Each row comes from the steps of one path. Every step used is in the known rows, and no mark comes twice. Write the path behind each row, first mark first.
Known rows
kegu nopiz nibup: [ 1.15 -1.53 -1.66 -1.25 -0.66  0.09 -0.72 -0.15  1.69 -0.80  0.60 -0.16
 -0.66 -1.97 -1.73  0.06  1.27 -1.71 -0.65  0.17]
kegu pesed: [-1.44 -0.68 -0.90  0.30  0.36  0.62  0.54 -0.19 -0.15 -0.22 -1.63 -0.42
  1.16 -0.38 -0.61  1.61  0.61 -1.77 -1.40  0.18]
pesed kegu: [-0.11  0.45 -0.53  0.43  0.70  1.93 -0.44 -1.03 -0.71  0.46  1.91 -0.06
  1.87  0.28 -0.77 -0.73 -0.02 -0.36 -0.66  0.30]
nibup nopiz kegu pesed sosikub: [-1.23 -0.15 -1.78 -1.56  0.26  1.38  0.87  1.50 -2.01  0.80 -0.89 -2.11
 -0.33  2.49 -5.80  1.22  3.70 -0.85 -1.48  0.09]
kegu nopiz nibup pesed: [ 0.96 -1.84 -1.14  0.88 -1.08 -0.05  0.88 -0.12  0.76 -0.18 -0.94 -1.03
 -0.81 -1.71 -1.75  0.78  2.12 -2.12 -1.79  0.15]
nibup nopiz: [-0.18 -0.01  0.33 -0.59  0.45  0.16  0.62  0.41 -0.75  0.64  0.56  0.05
 -1.81  1.84 -2.19  0.34  0.67  0.02  0.58 -0.68]
nazub sosikub: [-0.10 -0.50  0.25 -0.58 -0.30  2.53 -0.82 -0.01  2.55 -0.67  0.57 -0.14
  0.20  0.09 -0.84  0.30  0.52 -1.29  1.20  1.54]
nopiz nibup pesed sosikub: [ 0.55 -1.42 -0.37  1.14  0.22  1.71  1.27 -0.66 -2.79 -0.72  0.97 -3.21
  1.13  0.51 -2.54 -0.69  3.44 -1.13 -0.64  1.08]
nopiz nibup pesed sosikub nazub pizi: [ 1.32 -0.44 -3.19  2.91  0.13  2.63  0.69  0.40  0.10 -1.01  2.84 -2.71
  0.62 -2.40 -4.08 -1.45  2.69 -1.17  1.33  0.03]
pesed kegu tavin: [-0.22 -1.91 -1.78  1.16  0.50  1.02 -0.39 -1.94 -0.14 -0.09  1.26 -0.30
  1.86 -1.10 -1.61 -0.18  0.11 -1.01 -1.26  0.15]
nazub sosikub pesed nibup nopiz: [-0.20 -1.85 -0.08 -0.67  0.82  3.41 -1.42  1.17  2.55  0.63  0.60 -1.17
 -2.43  1.09 -5.26  0.68  1.98 -0.81  4.49 -1.40]
pesed nibup nopiz: [-0.12 -1.55  1.51 -0.81  1.34  0.93 -0.52 -0.02 -1.05  1.57  1.79 -0.72
 -2.76  2.10 -3.81 -0.48  1.86 -0.83  2.01 -1.39]
pizi nazub sosikub pesed: [ 0.28 -0.92 -3.37  1.02 -0.38  0.66 -0.60  0.40  4.70 -0.10  0.09 -1.06
  0.59 -1.12 -0.88  2.69  1.15 -0.24  0.86 -1.72]
nazub sosikub pesed nibup: [-0.01 -1.82 -0.21 -0.03  0.44  3.24 -2.11  0.71  3.27 -0.10  0.23 -1.07
 -0.75 -0.77 -3.07  0.29  1.49 -0.90  3.95 -0.62]
nopiz nibup pesed kegu: [ 0.43 -0.17 -0.54  1.55  0.70  2.04  1.70 -1.94 -2.27  0.34  0.31 -1.75
  3.11 -0.68 -2.06 -0.75  1.92 -0.55 -2.21  0.09]
pesed sosikub nazub: [ 0.52 -0.75 -1.87  2.20 -0.27  1.39 -1.63  0.99  0.66 -0.58  3.24 -1.47
  0.18 -0.13 -1.78 -1.09  1.00 -0.11 -0.12  0.17]
nopiz kegu: [ 0.58  1.33 -0.85 -1.19 -0.66 -1.17  0.38  1.23 -0.15  0.86 -2.37 -0.09
  0.38 -0.37 -1.76 -0.04  0.89  1.83 -1.37 -0.34]
nibup pesed kegu nopiz: [-0.14 -0.89 -1.23  2.21 -0.81  1.40 -0.17 -0.13  0.79  1.25  0.72 -0.18
 -0.41 -0.31 -1.48  0.59  1.19 -2.82 -2.24  0.58]
kegu pesed nibup nopiz: [-1.59 -2.25  0.63 -0.66  1.63  1.68  0.16 -0.22 -1.22  1.27  0.11 -1.18
 -1.52  1.74 -4.30  1.20  2.45 -2.52  0.56 -1.25]
nibup nopiz kegu: [ 0.38  1.21 -0.60 -1.89 -0.22 -0.86  0.97  1.64 -0.85  1.58 -1.74 -0.17
 -1.36  1.42 -3.88  0.32  1.51  1.75 -0.78 -1.22]
pizi nazub sosikub: [ 0.19 -1.05 -1.58  0.33 -0.20  0.88 -0.28 -0.76  3.65  0.25  1.76 -0.80
  0.47 -0.10 -0.23  2.03  1.24 -1.46 -0.61 -0.21]

Which path is each row?
[-0.98  0.56 -1.83 -0.99 -0.36 -0.37  0.99  1.04 -0.15  0.63 -3.83 -0.49
  1.56 -0.80 -2.36  1.72  1.44  0.12 -2.81 -0.34]
nopiz kegu pesed
[ 0.38 -0.01 -1.01 -1.32  0.52 -0.14 -0.27  2.36 -0.23  2.15 -2.21 -1.13
 -2.17  0.67 -6.11  0.33  2.45  2.31  1.95 -3.33]
sosikub pesed nibup nopiz kegu
[ 1.41 -1.95 -5.54  0.38 -0.38  2.77 -1.74 -0.80  5.65 -0.37  2.53 -1.33
  1.64 -2.72 -3.39  2.02  2.26 -2.41 -0.61 -1.12]
pizi nazub sosikub pesed kegu nopiz nibup
[-0.91 -0.94 -0.42 -1.14  0.61  0.50  0.03  0.55 -0.57  1.48 -2.83 -1.23
  0.60 -0.50 -3.91  0.78  2.67 -0.74 -1.48 -1.07]
nopiz kegu pesed nibup
[ 0.38 -0.33  0.72 -2.04  0.71  0.08 -0.10  1.15 -1.10  2.42 -0.64 -0.95
 -2.30  1.72 -5.58 -0.51  2.68  0.98  0.53 -1.81]
pesed nibup nopiz kegu
[ 0.79  1.05 -2.92  1.67 -0.15  0.75 -0.65  1.16  2.73 -0.22  1.90  0.45
 -0.40 -2.86 -1.38 -0.69 -0.87 -0.01  2.03 -0.97]
sosikub nazub pizi
[-0.66 -0.42 -4.18  1.90  0.42  2.96 -0.77  1.14  1.51 -1.02  2.81 -1.46
  0.58 -1.90 -3.32  0.25  1.24 -2.74  1.43  0.39]
kegu pesed sosikub nazub pizi
[ 0.30 -0.42 -3.34  0.97 -0.62  1.45 -1.88  0.97  2.70  0.32  0.74  0.32
 -0.19 -1.50 -1.99  0.63 -0.03 -0.99  0.26 -0.94]
sosikub pesed kegu nopiz
[ 0.24 -2.46 -1.76  0.24  0.95  1.70 -1.00  0.35  3.66  1.51  1.84 -1.83
 -2.19  0.98 -4.65  2.25  2.95 -1.00  2.74 -3.06]
pizi nazub sosikub pesed nibup nopiz
[-1.34 -2.20  0.44  0.09  1.22  1.43 -0.41 -0.62 -0.39  0.60 -0.39 -1.13
  0.22 -0.14 -2.19  0.87  1.78 -2.52  0.03 -0.58]
kegu pesed nibup
[-0.19  0.21 -2.05  0.64  0.01  4.24 -1.43  0.18  3.06 -0.42  0.79 -0.51
  1.97 -0.74 -2.33  0.23  0.24 -0.47  1.97  0.33]
nazub sosikub pesed kegu
[ 0.25 -2.93 -2.13 -1.11 -0.03  1.52 -0.99  1.50  2.93  0.92 -2.16 -1.57
 -1.98 -0.70 -7.81  1.16  3.08  0.28  2.60 -1.98]
nazub sosikub pesed nibup nopiz kegu tavin
[ 1.60 -1.57 -4.48  2.61 -0.83  2.29 -0.54  1.23  2.37 -0.94  3.45 -1.99
 -1.41 -3.14 -4.61 -0.76  2.88 -3.08  0.95  0.47]
kegu nopiz nibup pesed sosikub nazub pizi
[-0.08  0.74 -2.23  1.21  0.39  1.61 -0.61  0.19  0.31  0.22  0.21 -0.38
  1.73 -0.76 -1.38  0.01 -0.23  0.82  0.62 -1.18]
sosikub pesed kegu
[-0.65 -0.21 -3.41  0.54 -0.16  1.09  0.02  2.37 -0.35  0.86 -0.13 -2.14
 -0.04  1.00 -6.33  0.91  3.13 -0.10 -2.23 -1.01]
nibup nopiz kegu pesed sosikub nazub
[ 0.34 -2.64 -1.87  2.43  0.46  1.28  1.67 -2.70 -1.76 -0.30 -0.32 -1.98
  3.05 -2.06 -2.85 -0.13  2.08 -1.25 -2.78  0.05]
nopiz nibup pesed kegu tavin
[ 0.40 -1.22 -2.25 -0.47 -0.82 -1.87  0.39  0.43  0.45  0.24 -2.79 -0.40
  0.45 -1.73 -2.59  0.51  0.99  1.17 -2.03 -0.65]
nopiz kegu tavin
